What can hang from each mark
getiz: kufo tutam zadim zimi
fugel: zadim
zimi: disor fugel getiz
disor: fozi tutam zadim
kufo: disor
fozi: getiz

Each row was made from one small tree. The marks that hang from a mark follow it in brackets, in alphabetical order. Every link used is in the known rows. Write each row's tree.
Known rows
fozi(getiz): [-15.9  -7.9   5.0  12.4  26.7 -14.2  -3.1  10.7 -12.1 -46.9  13.4  -5.9
   2.6  -6.8  -7.0 -41.9  -2.4 -32.8   5.4   9.2 -15.4]
zimi(disor(tutam zadim) fugel getiz(kufo)): [-21.1  13.8  20.5  -0.6   9.0  -3.8   1.2  16.1   8.9  -7.6  13.8 -30.0
  -9.6 -12.0  -3.2 -29.2 -81.0 -18.0  -3.2  19.7 -10.6]
getiz(kufo tutam zadim): [-24.7   8.8  16.7  10.7  25.4  -9.1 -16.2   5.4  -6.2 -28.1 -44.0 -19.7
   7.5   9.0  -2.5 -42.3 -25.9 -19.3  49.3  13.4  -2.9]
fugel(zadim): [-11.7  -6.3   5.4  20.8  21.4 -12.2  -2.0   1.9  -6.3 -39.7  12.4  -9.3
   8.0   7.4 -16.7 -59.2 -15.2 -13.4 -22.3   2.1 -31.9]
kufo(disor(tutam zadim)): [-43.6   1.8  12.2   2.0  14.7 -13.5  -9.2   3.3 -11.8 -39.2  20.4 -21.6
   2.0  15.8 -10.0 -47.7 -52.2 -19.7  25.7  32.6   1.1]
getiz(kufo(disor(fozi)) tutam zadim zimi): [-46.4   8.3  22.6  -0.9  26.5 -20.6 -23.2   6.1  -1.0 -46.4 -34.4 -22.8
   6.7  32.2  -0.4 -22.0 -41.2 -14.0  78.9  19.4   0.2]
zimi(disor(fozi) fugel getiz): [ -3.1  -4.9  19.8   5.1   9.6  -6.0   0.9  23.1  15.5 -31.4   9.5 -18.0
  -7.6 -27.9 -10.2 -17.9 -42.9 -11.2 -14.9   0.1 -45.4]
fozi(getiz(zadim)): [-36.0  -8.3   5.2  15.2  26.3 -15.4   1.6  -0.5 -22.0 -52.6  -8.3 -17.6
   3.6  -5.8   1.3 -38.8  -7.4 -36.5  14.0  13.9 -21.0]
disor(fozi(getiz(kufo zimi(fugel))) tutam zadim): [-13.7  14.6  22.5 -10.7  17.6 -19.0  -4.9   8.2  11.6 -15.1  14.2 -11.2
  -2.2  15.8  17.4 -27.5 -53.1 -33.3  47.8  16.5  -3.5]
disor(fozi(getiz(kufo zadim zimi)) tutam): [-28.9  10.3  18.9   0.7  22.5 -23.8 -12.0   0.3  -1.7 -36.4 -13.8 -12.7
   3.8  18.2  10.6 -16.6 -48.3 -37.2  58.1  18.6   5.7]
fozi(getiz(zadim zimi)): [-48.9  -4.4   8.4  19.6  24.9 -27.1   7.8 -11.2  -9.5 -56.1 -13.8 -20.8
   5.4   9.4  11.9 -31.6 -18.0 -31.4  28.7   6.5 -21.5]
kufo(disor(fozi tutam zadim)): [-33.1   3.7  17.7  -8.7  10.3  -9.8 -15.8   6.0  -7.2 -40.4  21.0 -15.5
   0.9  17.1 -10.5 -34.8 -54.2 -20.3  37.9  32.4  -1.9]
kufo(disor(fozi(getiz(tutam)) zadim)): [-40.1  -5.1  11.5 -28.8  17.5  -2.5 -19.6   6.2 -15.3 -51.4  14.4 -11.4
  -2.6   2.2  -5.4 -25.8 -33.5 -39.8  42.2  36.1   5.8]
getiz(kufo): [ -3.7   6.7  12.8  26.8  30.9 -15.9 -11.8  19.7  -4.1 -30.8  -6.0 -13.3
   6.4  15.8 -15.1 -42.8  -1.2 -11.4  25.0   0.6 -15.0]
disor(fozi(getiz) tutam): [ -1.8  -4.3  13.4 -10.6  15.8 -11.3 -15.6  12.5  -2.2 -35.5  18.7   4.8
   0.4 -11.6  -4.9 -30.0 -36.3 -37.6  21.6  21.2   2.5]
kufo(disor): [-33.2  -7.5   8.5  19.7  29.2 -18.3 -10.0  16.9 -12.3 -51.5  13.6 -16.2
   5.1  11.1 -20.1 -48.2  -8.5 -11.7  15.1  14.7 -18.6]
kufo(disor(tutam)): [-31.0  -4.7  12.4   8.1  21.6 -18.9 -14.5  15.0  -7.7 -39.0  19.6 -10.5
   4.6   3.6 -17.3 -52.6 -43.8 -17.2  18.4  27.1   4.3]
zimi(fugel(zadim) getiz(kufo(disor) tutam)): [-30.3  -2.9  13.0  -1.0  30.1  -6.2 -17.4  27.9   3.2 -13.1  17.2 -18.6
  -1.6  -4.9 -24.0 -61.2 -65.3 -18.8 -19.6  22.8  -8.4]
getiz(tutam zadim): [-29.9  -2.7  14.6   9.1  17.3  -7.3  -8.0  -4.4  -3.1 -38.3 -37.9 -17.0
   7.3  -3.2   1.4 -45.5 -26.8 -16.8  36.1  13.2 -12.9]

Write each row's tree
[-27.3  14.4  17.3  -8.3  15.3 -21.7   4.9   6.2   3.9 -21.2  16.2 -19.1
  -5.6   2.6  16.0 -27.3 -62.5 -28.4  23.2  18.1  -5.6] | fozi(getiz(kufo zimi(disor(tutam zadim) fugel)))
[-49.5   0.1  18.7   6.8  29.3  -8.9 -13.9  23.9  -0.7 -21.4 -15.1 -32.7
  -1.6  -6.7  -8.8 -46.0 -60.5 -20.4  23.6  26.7  -5.9] | zimi(fugel getiz(kufo(disor) tutam zadim))
[-36.1   6.0  17.5   9.5  21.7  -3.2 -14.7   7.4   0.6 -25.4 -35.8 -28.9
   1.2  -1.4  -7.0 -29.6 -51.9 -24.0  30.6  15.9   0.5] | zimi(getiz(kufo tutam zadim))
[-42.3  -5.1  15.5   9.0  14.1  -2.9  -6.2  -2.2   3.9 -34.8 -30.4 -26.2
   0.9 -13.6  -3.6 -32.7 -56.5 -23.8  17.0  14.7  -8.8] | zimi(getiz(tutam zadim))
[-30.5   7.1  15.5  12.4  30.2 -23.2  -6.9   1.4  -8.4 -47.0 -20.4 -19.3
   4.2  23.4   6.9 -13.7 -14.7 -32.1  55.5   7.3 -15.4] | disor(fozi(getiz(kufo zadim zimi)))
[-24.1  10.8  17.3  12.6  15.9  -3.9   5.7  16.7   3.3 -19.5   8.3 -36.5
  -9.0  -5.6  -5.5 -24.2 -47.2 -13.2  -8.0   6.7 -31.7] | zimi(disor(zadim) fugel getiz(kufo))
[-45.1  -8.1  11.5 -10.1  19.9 -14.1 -14.3   9.2 -21.0 -51.9  11.8 -12.9
   1.3  -3.8  -6.4 -29.2 -50.6 -41.8  35.3  40.5   4.3] | kufo(disor(fozi(getiz(zadim)) tutam))
[-34.8   5.3  19.5  -5.4  27.5  -9.0 -29.3  15.2 -11.6 -39.4 -28.0 -19.4
   5.5  16.4 -12.5 -29.2 -33.8 -18.4  65.1  28.4   1.4] | getiz(kufo(disor(fozi)) tutam zadim)
[-29.9   6.1  17.6  13.8  10.5 -20.8  18.8  -5.5   9.6 -38.8   0.9 -27.0
  -1.6   7.4  14.1 -32.4 -32.2  -3.2  11.9  -2.9 -46.3] | getiz(zimi(disor(zadim) fugel))
[-16.1  -3.5  15.5   3.9  18.1 -19.7   0.8  -2.0  22.9 -20.7  -4.8  -4.0
   7.2   1.5   4.6 -65.8 -44.8  -7.6  -2.6  -2.2 -29.6] | getiz(tutam zimi(fugel(zadim)))
[-44.2   5.9  14.9  16.5  29.1 -10.9  -3.4  24.5  -4.2 -23.3  22.4 -37.9
  -5.3  11.8 -14.3 -42.6 -44.5 -16.3   7.5  20.0 -21.1] | zimi(fugel getiz(kufo(disor(zadim))))
[-52.7  12.6  14.0  19.7  30.6 -26.0  -5.8   3.0  -8.6 -45.8   3.2 -32.6
   4.4  48.7  -3.7 -32.6 -22.3 -10.0  50.4  12.9  -9.4] | getiz(kufo(disor(zadim)) zimi)
[-17.1   5.5  25.9  -8.3  13.4   0.8 -11.8  18.5  10.6 -19.4 -31.7 -26.4
  -6.7 -24.4  -2.2 -13.2 -65.8 -16.8  20.8  14.0 -22.2] | zimi(disor(fozi) fugel getiz(kufo tutam zadim))
[-22.1   5.5  22.4  -9.1  25.5 -18.2 -10.9   8.2   9.6 -25.6 -29.8 -11.5
   1.8   2.3  18.8 -29.2 -36.9 -30.8  60.2  10.9 -10.3] | disor(fozi(getiz(kufo tutam zadim zimi(fugel))))
[-35.2   4.0  24.1   2.7  21.9 -12.9 -16.0  28.0   0.9 -18.7   4.4 -28.3
  -3.2  -2.5 -11.3 -34.2 -79.7 -22.8  25.5  30.9  -6.9] | zimi(fugel getiz(kufo(disor(fozi tutam)) zadim))
[-14.1  -5.0  14.5  16.1  13.9  -8.9   7.7  19.6  12.2 -31.0  10.6 -21.9
  -6.9 -29.3  -9.6 -32.6 -42.1 -10.9 -28.4   1.1 -41.3] | zimi(disor fugel getiz)
[-14.9   1.5  11.4  -6.4  30.3 -18.7  -6.8   9.8   8.6 -16.1   4.4  -3.4
   3.7   2.5   4.9 -57.7 -40.4 -28.6   3.4   7.5  -8.7] | fozi(getiz(kufo tutam zimi(fugel(zadim))))
[-31.9  -1.7   4.8  10.2  42.3 -18.6 -17.2  28.9 -26.2 -47.1  24.6 -14.7
   1.5  10.8 -20.6 -38.0  -5.0 -33.4  21.7  24.2   0.6] | fozi(getiz(kufo(disor)))
